Each row was made from one small tree. The marks that hang from a mark follow it in brackets, in alphabetical order. Every link used is in the known rows. Write each row's tree.
In the rows, zero is written as 128.
Known rows:
vumibad[sigik tagip]: [103 177 166 160 128 149 133 155 148  99 105 142 151 133 124 104 101 134
 160 171 110 113 110 122  95 125 140 132 124 144 134 153 107 156 134 139
 112]
vumibad[sigik[zaru]]: [101 152 174 137 147 138 140 149 137  84 128 118 144 127 144 106 100 138
 140 146 114 147 128 147 106 124 149 118 132 124 132 174 119 155 129 121
 121]
simup[memivup[tukozu] sigik[zaru[tagip tatu verad]]]: [115 146 157  86 137 132 177 126 168 157 128  80 154 120 126 129 148 153
  87 142 141 133 114 135  74  49 145 134 180 119  91 171 144 154 214 110
 136]
vumibad[sigik tagip[zaru[sati verad]]]: [148 149 136 154 115 172 152 158 112 148 135 118 155 128  96 121  90 139
 120 166 132 145 142 150  73 147 196 187 150 129  93 101 121 151 168 100
 122]
sati[zaru[tagip tatu[fopel punob] verad[tukozu]]]: [156  85  81 127  79 120 100 120 116 141 128 114  95 145 122 153 148 127
 131 110 154 142 121 103 154 173  90 152  99 149 157  88 136 108 118 157
 124]
geved[sigik verad]: [105 146 189 143 148 129 112  90 183  69 145 129 132  98 116 130 126 118
 157 125 126 123 126 113 171  99 125  81 157 128 141 197 119 165 111 129
 102]
tukozu[verad]: [ 85 159 157 129 172 115 105 126 169  79  90 131 144 100 107 144 150 112
 132 106 115 124 147 114 156  84  71  66 140 116 158 201 148 149 120 120
  74]
verad[zaru[sati tagip[vumibad[sigik]] tatu]]: [145 119 120 175 128 155 158 144  85 163 150 178 105 142 149 127 106 163
 106 167 147 104 113 145  58 141 188 201  98 130  86  60  82 107 124 120
 177]
sigik[zaru[tatu[punob] verad]]: [159 105 139 102 117 129 113 122 121 124 123  94 148 163 126 102 146 133
 130 116 145 169 142 145 153 131 132 107 126 117 146 135 136 119 123 133
 146]
sati[zaru[tagip tatu[fopel punob]]]: [150  91  95 159  78 120  93 152 103 106 124 143  90 171 163 121 139 126
 134 127 131 117 114  92 114 198  79 142  63 149 137 118 118  80  81 161
 142]
sigik[vumibad zaru[sati tagip tatu verad[tukozu]]]: [134 125  87  94 125 129 173 133 112 177 152  98 137 139 109 151 113 122
 112 127 167 130 134 156  97 118 171 172 168 126  82  65 124 149 163 106
 150]
tatu[punob]: [109 132 160 135 118 116  88 129 130  79 104 146 137 124 136 108 144 117
 153 122 103 142 124 111 168 125  87  59 113 123 158 186 134 126  90 139
 113]
memivup[malu tukozu[verad[zaru[tatu[fopel]]]]]: [121 127 148 104 226  98 121  67 167 118  91 103 109  86 153 103 159 112
 114  81  84 100 106  85 160  70  72  59 106 105 179 215 169 107 155 131
  85]
punob[tatu[fopel] varik]: [106 118 100 134 154  95 105 174 136  80 105 170 145 107 175 106 143  82
 160 103  78 143 126  89 179 175  66  87  91 143 156 171 166 102  76 148
 117]
tagip[zaru[tatu]]: [131 148 149 112 118 140 117 133 171 124 108 120 127 138 140 107 117 131
 135 120 110 118 133 148 127 127 126 109 110 103 119 148 146 117 114 113
 126]
tukozu[verad[zaru]]: [ 88 142 163 127 192 102 131 100 166  88  90 127 131  91 119 142 136 127
 121  94 117 120 145 126 147 103  97  82 137 104 165 198 142 152 114 116
  86]
simup[memivup]: [ 77 177 172 111 134 126 134 131 165  88 102 118 155  97 132 122 144 128
 162 129  82 103 119 122 142  80  86  75 152 107 145 217 148 185 133 129
  98]
zaru[sati tagip[vumibad[sigik]] tatu verad[tukozu]]: [148 128  97 141 105 163 138 139 105 191 156 150 124 120  93 161 129 150
 112 164 163 132 120 141 104  95 173 187 140 146  96  37 102 133 170 124
 152]
sigik[zaru]: [ 89 151 162 116 142 116 134 138 148  85 119 105 140 124 144 115 111 122
 142 115 104 130 141 140 125 129 121  88 136 109 136 194 135 163 121 122
 109]
zizabas[sati[zaru[tatu[punob] verad[tukozu]]]]: [129 131 113 124  81 134  79 102 120 129 117 109 115 168  92 170 159 131
 123  99 115 152 162 151 183 155  62  99 144 165 165 113 143 108 121 131
 107]
punob[tatu[fopel]]: [114 126 105 147 144 111 109 164 143  99 104 152 136 102 175 114 140  87
 173 107  80 116 119 100 157 161  73  93  85 129 160 180 154 127  96 148
 108]
zizabas[sati[zaru[tagip[vumibad] tatu verad]]]: [130 138  94 153  68 163  95 159 120 148 120 137 120 194  99 188 132 148
 104 142 140 118 171 153  63 159  89 180 116 174 105  86 101 118 130 113
 126]
tukozu[verad[zaru[sati tagip tatu[punob]]]]: [144 103 113 150 146 107 130 109  90 137 121 154  99 139 133 133 151 132
  91 101 153 123 126 124 127 149 120 125 111 112 125  97 115  84 106 126
 153]
simup[memivup[malu tukozu] sigik[vumibad[tagip]]]: [ 69 201 209  92 182 115 180 125 187 111  94  95 181  92 136  84 131 129
 115 177  77  81  89  87  66  13 133  74 203 148  95 252 142 162 204 113
  81]
geved[verad[tukozu zaru[sati]]]: [ 88 142 141 122 182 106 151  45 139 117 154 124  94  72 114 153 119 113
 134  80 109 105 127 137 206 120 142 102 167 100 156 150 139 169 139 136
  94]
tatu[punob[varik]]: [105 124 156 121 137 104  83 141 120  58 104 162 148 125 131 101 149 109
 140 116 102 168 132  98 188 145  77  56 123 138 157 179 140 100  71 134
 123]
verad[zaru[tagip tatu]]: [112 135 132 132 128 126 145 117 150 129 103 140 106 140 152 125 125 135
 139 111 133  91 108 136 105 142 121 138  94 112 127 125 113 130 108 128
 144]
fopel[tatu[punob]]: [119 113 142 144 127 105  98 144 136  80 107 126 140 139 169 105 158 116
 159 124 101 143 122 118 179 139  78  66  81 129 166 189 117 112  84 141
 105]
tagip[vumibad[sigik] zaru[sati tatu[fopel]]]: [190 109 111 173 119 166 126 172  88 159 170 160 122 128 161 100  89 149
 119 182 114 131 123 129  79 150 183 188  88 123  94  81 117  87 128 127
 151]
tatu[fopel punob[varik]]: [132 103 132 137 137 101  80 147  98  62 114 166 137 115 152  92 144  99
 150 124  97 168 122  72 186 172  68  71  97 136 171 174 149  97  64 162
 119]
vumibad[sigik]: [ 99 161 169 150 143 150 115 146 150  84 106 145 138 115 133 118 125 130
 158 146 103 135 119 126 132 110 116 104 125 133 141 171 122 151 121 127
 106]
sati[zaru[tatu verad[tukozu]]]: [107 142 114  95 113 136 116 103 177 128 112  92 115 135  91 171 151 128
 136  93 130 128 147 147 175 112  88 126 145 141 147 136 160 141 140 123
  99]

Which tree is each row?
[190  99 113 109  92 124 118 119 125 169 133 103 138 124 115  96 109 122
 135 142 141 143 110 115 146 161 155 144 110 119 159  92 141 118 136 155
 132] => vumibad[tagip[zaru[tatu[fopel punob] verad[tukozu]]]]
[106 140 104 126 132 116 161  91 119 163 137 145  84 111 133 149 125 129
 126  95 128  86 108 143 138 141 137 143 130 108 116  83 125 130 128 129
 147] => verad[tukozu zaru[sati tagip tatu]]
[149 134 124 133 110 147 124 150 121 157 147 148 124 135 134 117 107 141
 108 146 113 114 147 148  97 124 163 144 114 111  85 108 129  99 123 102
 145] => tagip[vumibad zaru[sati tatu]]
[124 128 112  78 125 123 161 132 152 160 123  93 151 140 116 142 112 128
 123 135 172 132 127 154 101 102 161 156 157 130 107  93 125 161 157 116
 143] => sigik[vumibad zaru[tagip tatu verad[tukozu]]]
[ 92 142 143 114 132 112 153 167 137 100 114 121 154 141 153 118  94 121
 128 150 145 119 132 135  61 128 149 136 136 127  94 153 105 160 118 110
 131] => sigik[vumibad zaru[tagip]]
[138 142 124 132 117 147 127 136 126 142 133 129 114 137 137 113 121 123
 126 114 102 117 140 149 123 139 135 126 120 103  92 123 147 105 123 105
 133] => tagip[zaru[sati tatu]]
[154 108  86 167 132 131 148 130  83 152 137 155  86 128 166 125 122 120
 138 108 120  88 102 114 100 184 122 170  80 105 117  91 121 113 110 142
 149] => verad[zaru[sati tagip tatu[fopel]]]
[109 141 123 116 151 119 151  81 131 146 134 131  91 106 134 141 131 125
 137  88 104  96 119 147 174 125 129 115 141 103 138 116 149 131 125 129
 131] => verad[tukozu zaru[sati tatu]]
[121 138 125 134 101 140 116 159 143 138 116 163 125 148 138 130 124 137
 135 155 137  95 118 125  85 107 122 141  95 131 107 111  98 120 113 135
 146] => zaru[tagip[vumibad] tatu]
[128 139  85 114 111 142 134 114 126 174 133 123 111 115  90 167 152 115
 133  99 149 117 125 137 150 114 115 144 146 126 114  71 137 146 160 124
 131] => zaru[sati tagip tatu verad[tukozu]]
[143 122 116 171 159 139 153 138 102 157 137 171 111 130 125 147 116 163
  78 158 165 113 131 138  67 115 174 187 113 129  98  67  93 102 133 117
 155] => tukozu[verad[zaru[sati tagip[vumibad[sigik]] tatu]]]
[147 126 142 102 132 145 144 127 147 156 154 103 150 121 111 131 109 160
 118 166 155 157 135 165 121  82 185 163 149 132 134 100 119 148 164 121
 141] => tagip[vumibad[sigik[zaru[tatu verad[tukozu]]]]]
[182  89  86 130 118 129 101 104  80 160 153 125 115 108 120 132 164 108
 149 101 120 147 117 102 206 138 104 111 122 120 160  91 156 109 126 156
 129] => zaru[sati tatu[fopel punob] verad[tukozu]]
[102 131 170 131 179 103 165  58 145 104 171 129 119  71 121 149  99 122
 129 120 137 110 123 132 166 104 188 121 201 126 114 151 118 166 124 113
 122] => geved[sigik[vumibad] verad[tukozu zaru[sati]]]
[194 107 109 181 110 139 148 164  40 142 171 133 129 173 166  63  95 137
 136 174 118 138 104 114  92 197 181 174  89 137 117  80 103  86 122 166
 176] => vumibad[sigik[zaru[sati tatu[fopel punob]]] tagip]
[160 105  92 141  81 135  79 113  96 133 129 115 105 158 114 162 154 122
 136 102 107 151 149 124 185 183  54 116 118 162 177 110 149  99 114 154
  99] => zizabas[sati[zaru[tatu[fopel punob] verad[tukozu]]]]
[127 128 112 135  88 154 127 141 150 155 132 128 114 143  93 174 120 164
 103 164 175 132 132 147  89 114 154 201 130 170 113  71 104 132 149 120
 132] => sati[zaru[tagip[vumibad[sigik]] tatu verad[tukozu]]]
[130 120 101 130  87 150 111 153 147 142 118 130 120 171 107 169 135 149
 109 144 165 115 156 136  71 130 121 183 113 153 106 101 110 124 127 115
 133] => sati[zaru[tagip[vumibad] tatu verad]]
[145 103  76 128  88 131 114 137 136 161 141 123 101 129 113 172 128 142
 120 140 158 116 132 112 103 141 115 187 106 150 134  82 127 129 135 143
 119] => sati[zaru[tagip[vumibad] tatu[fopel] verad[tukozu]]]
[178  86  99 133  89 135 129 153  59 170 162 131 136 167 121 120 129 145
  93 146 172 156 143 141  80 150 174 172 120 126  93  60  93  97 133 121
 183] => sigik[zaru[sati tagip[vumibad] tatu[punob] verad]]
[106 116 172  82 220  71 105  63 151  87  82 126 133 108 132  84 176 117
  77  76  98 151 117  89 202  75  69  20 131 122 175 208 167  55 122 119
 118] => memivup[malu tukozu[verad[zaru[tatu[punob[varik]]]]]]
[133 127 181 137 160 123 137  63 180 101 147 127 110 118 140 120 123 136
 145 114 141 106 115 137 168 114 152 113 140 114 139 162 116 135 107 131
 142] => geved[sigik verad[zaru[tatu]]]
[169  88  91 119  94 121 101 118 114 157 129 128 116 118 122 132 154 112
 150 116 151 142  98  98 169 141  97 125  98 131 169  87 130 122 126 165
 136] => zaru[tagip tatu[fopel punob] verad[tukozu]]
[106 158 132 136 140 118 169 166 100 115 138 116 159 155 136 103  79 117
 132 156 116 107 144 136  57 143 179 150 159 129  83 139 114 155 132 113
 133] => sigik[vumibad[tagip] zaru[sati]]
[101 146 116 111 141 137 121 103 129 135 131 117 128  79  82 168 149 107
 146  95 112 137 140 133 184 103 110 103 172 120 142 135 160 173 156 117
  90] => zaru[sati verad[tukozu]]
[150 117 139 144 151 132 152 153 140 122 145 117 117 130 172  97 120 133
 132 138 115 129 116 120 103 135 137 124 115 124 115 162 142 114 135 145
 123] => simup[sigik[zaru[tatu[fopel]]]]
[122 137 161 128 143 154 141 142 138 104 124  96 160 125 115 124 115 138
 135 144 137 172 148 154 112 119 156 139 148 127 134 158 126 173 153 114
 115] => vumibad[sigik[zaru[verad]]]
[ 97 138 144 125 115 119 137 162 131 112 138 137 136 129 145 122  90 137
 117 155 143 115 135 136  58 130 155 141 119 124 106 144  91 154 118 123
 136] => sigik[zaru[tagip[vumibad]]]
[174 108 110 125 111 130 156 148  72 155 141 101 173 193 123  94 115 130
 118 160 152 146 141 140  88 150 189 168 148 135  90  84 114 111 137 123
 172] => sigik[vumibad[tagip] zaru[sati tatu[punob] verad]]
[161 103 109  90 114 121 109 113 103 153 144 128 132 120  98 122 143 119
  97 101 136 187 147 137 204 150 136 112 155 123 126  80 166  80 119 115
 148] => tagip[zaru[sati tatu[punob[varik]] verad[tukozu]]]
[159 100  91 121  86 132 112 122  86 183 152 148 122 131  95 149 149 135
 111 136 161 140 125 124 139 116 147 145 132 137 120  47 109 108 138 132
 156] => zaru[sati tagip[vumibad] tatu[punob] verad[tukozu]]
[104 131 106 100 132 119 168 138 111 152 146 102 148 111 105 159 107 116
 110 126 160 138 143 147  95 122 169 161 182 126  90  98 122 177 161  99
 126] => sigik[vumibad zaru[sati tagip verad[tukozu]]]
